What can hang from each mark
kope: lala sifu zeri
zuzam: zata zeri
sifu: gavi kope
sokilir: befi zeri
gavi: lala
zeri: sokilir zuzam
befi: sokilir
lala: gavi kope sokilir
gided: zata

Each row was made from one small tree. Brackets hold a mark, then the marks that hang from it, in alphabetical order. Every link used is in the known rows. Write each row's tree.
Known rows
{sokilir befi zeri}: [ 0.04  0.14  0.34 -0.03  0.04  0.00  0.03  0.00  0.13  0.34  0.06 -0.02
 -0.21  0.23 -0.09  0.04 -0.08  0.13  0.14  0.07  0.20 -0.09  0.12  0.02]
{sifu {gavi {lala sokilir}} {kope zeri}}: [-0.14  0.03  0.45 -0.07  0.10  0.12 -0.06  0.00  0.14  0.02  0.02  0.22
 -0.18 -0.03 -0.09  0.10 -0.17  0.01  0.20 -0.10  0.05 -0.05  0.06  0.12]
{zeri sokilir}: [-0.04  0.11  0.36  0.07  0.12  0.06 -0.11 -0.08  0.12  0.23 -0.04 -0.09
 -0.27  0.38  0.07 -0.01 -0.15  0.01  0.17  0.25  0.10  0.14  0.13  0.05]
{gavi {lala {kope sifu} {sokilir zeri}}}: [-0.08  0.25  0.53  0.07  0.11  0.06  0.04  0.02  0.04  0.10  0.03 -0.02
 -0.21 -0.30 -0.02  0.00 -0.17  0.15  0.25  0.02 -0.02 -0.03  0.14  0.02]
{sokilir befi}: [ 0.10  0.20  0.27  0.05  0.11  0.05 -0.03  0.03 -0.01  0.28  0.00  0.02
 -0.22  0.40  0.00  0.02 -0.06  0.09  0.20  0.07  0.08  0.03  0.12  0.07]
{zuzam zata}: [ 0.04  0.03  0.25  0.14 -0.04  0.09 -0.10  0.00  0.14  0.33  0.04 -0.08
 -0.27  0.17  0.01 -0.01 -0.09  0.07  0.36  0.19  0.02  0.05  0.06  0.05]
{sifu {gavi {lala sokilir}}}: [-0.06  0.18  0.50  0.00  0.21  0.07 -0.04  0.01  0.18  0.12  0.01  0.14
 -0.21  0.07  0.00  0.04 -0.16  0.09  0.27 -0.07  0.13  0.07  0.07  0.13]
{gavi {lala {kope sifu} {sokilir {zeri zuzam}}}}: [-0.08  0.30  0.49  0.20  0.16  0.03  0.04  0.03  0.02  0.11  0.02  0.01
 -0.21 -0.35 -0.06  0.03 -0.16  0.09  0.28  0.03  0.01 -0.01  0.12  0.06]
{kope {lala gavi sokilir} sifu}: [-0.09  0.23  0.41 -0.03  0.40  0.14  0.04  0.00  0.22  0.03 -0.03  0.05
 -0.23 -0.22  0.09 -0.02 -0.12  0.08  0.36  0.02  0.00  0.07  0.14  0.02]
{kope zeri}: [-0.04 -0.31  0.25 -0.11 -0.13  0.05 -0.06 -0.07  0.15  0.26  0.07 -0.03
 -0.26  0.18  0.02  0.00 -0.03 -0.03  0.22  0.04  0.19  0.02  0.11  0.08]
{lala gavi sokilir}: [-0.08  0.00  0.41  0.15  0.36  0.14 -0.06 -0.02  0.26  0.02  0.04  0.00
 -0.16  0.00  0.01  0.00 -0.18  0.02  0.38  0.15  0.09  0.16  0.06  0.05]
{gavi lala}: [ 0.03  0.14  0.36  0.02 -0.03  0.07 -0.02  0.01  0.00  0.29  0.00  0.00
 -0.26  0.10  0.00  0.01 -0.13  0.14  0.31 -0.09  0.09  0.14  0.11  0.06]
{sokilir befi {zeri {zuzam zata}}}: [ 0.03  0.27  0.22  0.28  0.02 -0.01  0.01  0.04  0.12  0.39  0.02 -0.02
 -0.24  0.10 -0.17  0.11 -0.05  0.06  0.21  0.15  0.22 -0.11  0.08  0.10]
{sifu {gavi {lala {sokilir befi}}} kope}: [-0.05  0.39  0.48  0.03  0.29  0.12 -0.05  0.06  0.04  0.04 -0.01  0.25
 -0.15  0.09 -0.10  0.10 -0.19  0.09  0.22 -0.07 -0.04 -0.02  0.06  0.10]
{befi {sokilir {zeri {zuzam zata}}}}: [-0.01  0.13  0.33  0.25 -0.07  0.04 -0.06 -0.06  0.26  0.25  0.16 -0.13
 -0.24 -0.01 -0.07  0.03 -0.12  0.12  0.24  0.16  0.14  0.00  0.11  0.11]
{lala gavi kope {sokilir {zeri {zuzam zata}}}}: [-0.14  0.01  0.47  0.47  0.38  0.01 -0.07  0.02  0.25  0.05  0.02 -0.02
 -0.13 -0.46 -0.11  0.07 -0.19 -0.11  0.39  0.26  0.03 -0.02  0.05  0.07]
{zuzam zata zeri}: [ 0.02 -0.21  0.22  0.14 -0.13  0.01 -0.06 -0.03  0.21  0.31  0.06 -0.01
 -0.24  0.18 -0.03  0.01 -0.11  0.12  0.24  0.12  0.06 -0.04  0.04  0.01]
{zuzam zeri}: [ 0.02 -0.28  0.29 -0.05  0.02 -0.01 -0.02 -0.07  0.14  0.25  0.07  0.05
 -0.20  0.27  0.00 -0.02 -0.10  0.10  0.20  0.05  0.12  0.02  0.08 -0.02]
{sifu kope}: [ 0.01  0.10  0.33 -0.07  0.17  0.12 -0.09 -0.01 -0.04  0.20  0.06  0.06
 -0.18  0.22 -0.04  0.00 -0.13  0.05  0.32  0.14 -0.09  0.05  0.08 -0.04]
{lala gavi kope {sokilir befi zeri}}: [-0.10  0.07  0.52  0.29  0.41  0.02 -0.02  0.03  0.20  0.01  0.01  0.00
 -0.10 -0.24 -0.09  0.07 -0.19 -0.04  0.22  0.18  0.02 -0.06  0.11  0.04]
{gided zata}: [ 0.01 -0.06  0.29  0.28  0.26  0.11 -0.05 -0.07  0.01  0.36 -0.03 -0.03
 -0.22  0.36  0.06  0.03 -0.10  0.10  0.38  0.20  0.03  0.16  0.18 -0.02]
{gavi {lala {kope sifu} {sokilir befi}}}: [ 0.00  0.44  0.46  0.17  0.17  0.09  0.02  0.08 -0.07  0.07 -0.05  0.03
 -0.21 -0.11  0.01  0.03 -0.15  0.12  0.21  0.00 -0.10  0.00  0.15  0.08]
{sokilir befi {zeri zuzam}}: [ 0.03  0.23  0.26  0.17  0.12 -0.02  0.03  0.02  0.08  0.35  0.03  0.02
 -0.21  0.16 -0.15  0.09 -0.05  0.05  0.18  0.10  0.26 -0.06  0.10  0.08]
{zuzam zata {zeri {sokilir befi}}}: [ 0.01  0.03  0.22  0.26 -0.09  0.01 -0.08 -0.04  0.20  0.28 -0.06 -0.05
 -0.27  0.33 -0.04  0.07 -0.14  0.10  0.05  0.21  0.08 -0.06  0.08  0.06]
{zuzam {zeri sokilir}}: [-0.05 -0.18  0.33  0.04  0.03 -0.01 -0.06 -0.11  0.18  0.21  0.00 -0.01
 -0.23  0.36  0.02  0.00 -0.15  0.07  0.08  0.16  0.13  0.06  0.10  0.00]
{kope lala zeri}: [-0.05 -0.18  0.25 -0.13 -0.08 -0.03 -0.02 -0.08  0.19  0.28  0.02  0.00
 -0.29 -0.02  0.08  0.03 -0.03  0.02  0.30 -0.06  0.17  0.07  0.15  0.10]
{gavi {lala {kope {zeri {zuzam zata}}} sokilir}}: [-0.06  0.12  0.35  0.37 -0.05  0.01 -0.05  0.01  0.06  0.13 -0.02 -0.03
 -0.24 -0.32 -0.03  0.09 -0.14  0.02  0.34  0.04  0.01  0.06  0.09  0.18]

Write each row's tree
[-0.08  0.35  0.52 -0.02  0.26  0.10 -0.01  0.05  0.10  0.07  0.02  0.23
 -0.15  0.01 -0.14  0.11 -0.21  0.12  0.20 -0.07  0.02 -0.08  0.06  0.08]  {sifu {gavi {lala {sokilir befi zeri}}} kope}
[-0.09  0.16  0.40  0.20  0.06  0.06  0.01  0.02 -0.01  0.06 -0.03  0.02
 -0.23 -0.31 -0.01  0.05 -0.11  0.00  0.26 -0.01  0.00  0.01  0.13  0.12]  {gavi {lala {kope sifu {zeri zuzam}} sokilir}}
[-0.08 -0.10  0.49 -0.01  0.08 -0.02 -0.06  0.02  0.09  0.19 -0.04  0.16
 -0.21 -0.02 -0.01  0.06 -0.11 -0.06  0.19 -0.13  0.09 -0.04  0.10  0.13]  {sifu {gavi {lala {kope zeri}}}}
[-0.02  0.28  0.47  0.05  0.22  0.06 -0.02  0.04  0.15  0.12 -0.02  0.17
 -0.20  0.15 -0.02  0.07 -0.15  0.11  0.22 -0.10  0.13  0.04  0.08  0.16]  {sifu {gavi {lala {sokilir befi}}}}
[-0.15  0.04  0.44 -0.07  0.04  0.10 -0.09 -0.01  0.09  0.11 -0.07  0.19
 -0.23  0.10 -0.10  0.11 -0.18 -0.06  0.08 -0.07  0.08 -0.06  0.09  0.11]  {sifu {gavi lala} {kope {zeri sokilir}}}
[-0.02  0.10  0.37  0.16  0.01  0.01 -0.04 -0.08  0.22  0.21  0.16 -0.10
 -0.21  0.03 -0.06  0.01 -0.12  0.12  0.22  0.12  0.17  0.03  0.13  0.10]  {befi {sokilir {zeri zuzam}}}
[-0.06 -0.04  0.28 -0.14  0.03  0.05 -0.05 -0.05  0.06  0.20  0.03  0.07
 -0.23  0.00  0.00  0.06 -0.09  0.01  0.31  0.01  0.00  0.03  0.12  0.02]  {sifu {kope lala zeri}}
[ 0.02  0.46  0.18  0.51  0.10  0.03 -0.11  0.02  0.06  0.30 -0.14 -0.06
 -0.30  0.30 -0.06  0.12 -0.10 -0.06  0.17  0.31  0.12  0.06  0.08  0.18]  {zeri {sokilir befi} {zuzam zata}}
[-0.03  0.26  0.54  0.12  0.26  0.00 -0.04  0.06  0.09  0.09 -0.04  0.17
 -0.17  0.02 -0.01  0.07 -0.16  0.03  0.20 -0.06  0.02  0.00  0.10  0.15]  {sifu {gavi {lala kope {sokilir befi}}}}
[-0.10  0.06  0.38 -0.15  0.02  0.14  0.04  0.03  0.15  0.08 -0.03  0.15
 -0.26  0.03 -0.03  0.04 -0.04  0.01  0.04 -0.15  0.15 -0.17  0.13  0.14]  {kope {sifu {gavi {lala {sokilir befi}}}} zeri}
[-0.11  0.13  0.41 -0.10  0.24  0.04 -0.04 -0.01  0.20  0.03 -0.01  0.24
 -0.17 -0.01 -0.04  0.11 -0.12 -0.01  0.21 -0.04  0.03 -0.07  0.10  0.14]  {sifu gavi {kope {lala {sokilir befi}} zeri}}
[ 0.02  0.41  0.23  0.37  0.22  0.02 -0.08 -0.01  0.00  0.25 -0.12 -0.01
 -0.27  0.38 -0.04  0.10 -0.10 -0.08  0.12  0.24  0.17  0.12  0.11  0.15]  {zeri {sokilir befi} zuzam}
[ 0.00 -0.03  0.29  0.08  0.05 -0.01 -0.04 -0.07  0.13  0.22 -0.04  0.01
 -0.23  0.44 -0.01  0.04 -0.13  0.08  0.00  0.13  0.14  0.01  0.11  0.03]  {zuzam {zeri {sokilir befi}}}
[-0.08 -0.12  0.37  0.14  0.11  0.01 -0.08  0.05  0.05  0.16 -0.05  0.10
 -0.22 -0.16 -0.04  0.04 -0.02 -0.22  0.18  0.11 -0.02 -0.20  0.10  0.10]  {lala {kope {sifu gavi} {zeri {zuzam zata}}}}
[-0.06  0.17  0.28 -0.04  0.10  0.07 -0.03 -0.03  0.09  0.08  0.03  0.08
 -0.21 -0.01 -0.01  0.09 -0.11  0.06  0.28  0.04 -0.02  0.02  0.12  0.09]  {sifu {kope {lala {sokilir befi}} zeri}}
[-0.08  0.33  0.38 -0.05  0.28  0.05  0.09 -0.03  0.19  0.13  0.04  0.01
 -0.25 -0.25  0.04  0.00 -0.07  0.14  0.34  0.08  0.09  0.01  0.14  0.03]  {kope {lala {sokilir {zeri zuzam}}} sifu}
[-0.06  0.26  0.44  0.37  0.05 -0.01 -0.02  0.03  0.08  0.18  0.02 -0.05
 -0.21 -0.37 -0.07  0.07 -0.19  0.10  0.35  0.08  0.03  0.04  0.08  0.11]  {gavi {lala kope {sokilir {zeri {zuzam zata}}}}}
[-0.12 -0.04  0.18  0.15  0.08  0.09  0.02  0.02  0.21  0.22 -0.11  0.06
 -0.31 -0.36 -0.03  0.07 -0.01 -0.13  0.31 -0.04  0.14 -0.07  0.13  0.11]  {kope {lala gavi} sifu {zeri {zuzam zata}}}
[-0.17 -0.02  0.58  0.12  0.44  0.09  0.00  0.01  0.21 -0.04  0.04 -0.01
 -0.12 -0.39 -0.04 -0.01 -0.18 -0.04  0.25  0.19 -0.04 -0.10  0.12 -0.03]  {lala gavi {kope sifu} {sokilir zeri}}
[-0.07  0.12  0.40  0.08  0.35  0.06 -0.02 -0.03  0.27  0.09  0.01  0.03
 -0.21 -0.15  0.08  0.02 -0.16  0.06  0.45  0.03  0.08  0.19  0.11  0.07]  {kope {lala gavi sokilir}}
[-0.03  0.24  0.36  0.33  0.03 -0.01 -0.01  0.04 -0.02  0.10 -0.04  0.03
 -0.22 -0.18 -0.05  0.11 -0.12  0.02  0.23 -0.02  0.05  0.05  0.12  0.18]  {gavi {lala {kope {zeri zuzam}} {sokilir befi}}}
[-0.16 -0.08  0.24  0.22  0.15 -0.01 -0.05 -0.07  0.25  0.21 -0.14  0.01
 -0.30 -0.15  0.00  0.12 -0.09 -0.19  0.24  0.03  0.26  0.12  0.13  0.17]  {kope {lala gavi} {zeri sokilir zuzam}}
[-0.03 -0.11  0.25  0.20 -0.10  0.01 -0.10 -0.07  0.24  0.27 -0.02 -0.07
 -0.27  0.25 -0.02  0.03 -0.15  0.09  0.12  0.23  0.08 -0.01  0.06  0.03]  {zuzam zata {zeri sokilir}}
[-0.07  0.24  0.33  0.41  0.29  0.09  0.00  0.04  0.30  0.12  0.01  0.00
 -0.18 -0.14 -0.16  0.11 -0.16  0.01  0.30  0.17  0.20 -0.01  0.05  0.11]  {lala gavi {sokilir befi {zeri {zuzam zata}}}}
[-0.03  0.32  0.48  0.21  0.08 -0.01  0.02  0.04  0.04  0.14  0.01 -0.01
 -0.19 -0.19 -0.05  0.07 -0.18  0.16  0.23  0.00  0.03  0.01  0.13  0.09]  {gavi {lala kope {sokilir befi zeri}}}
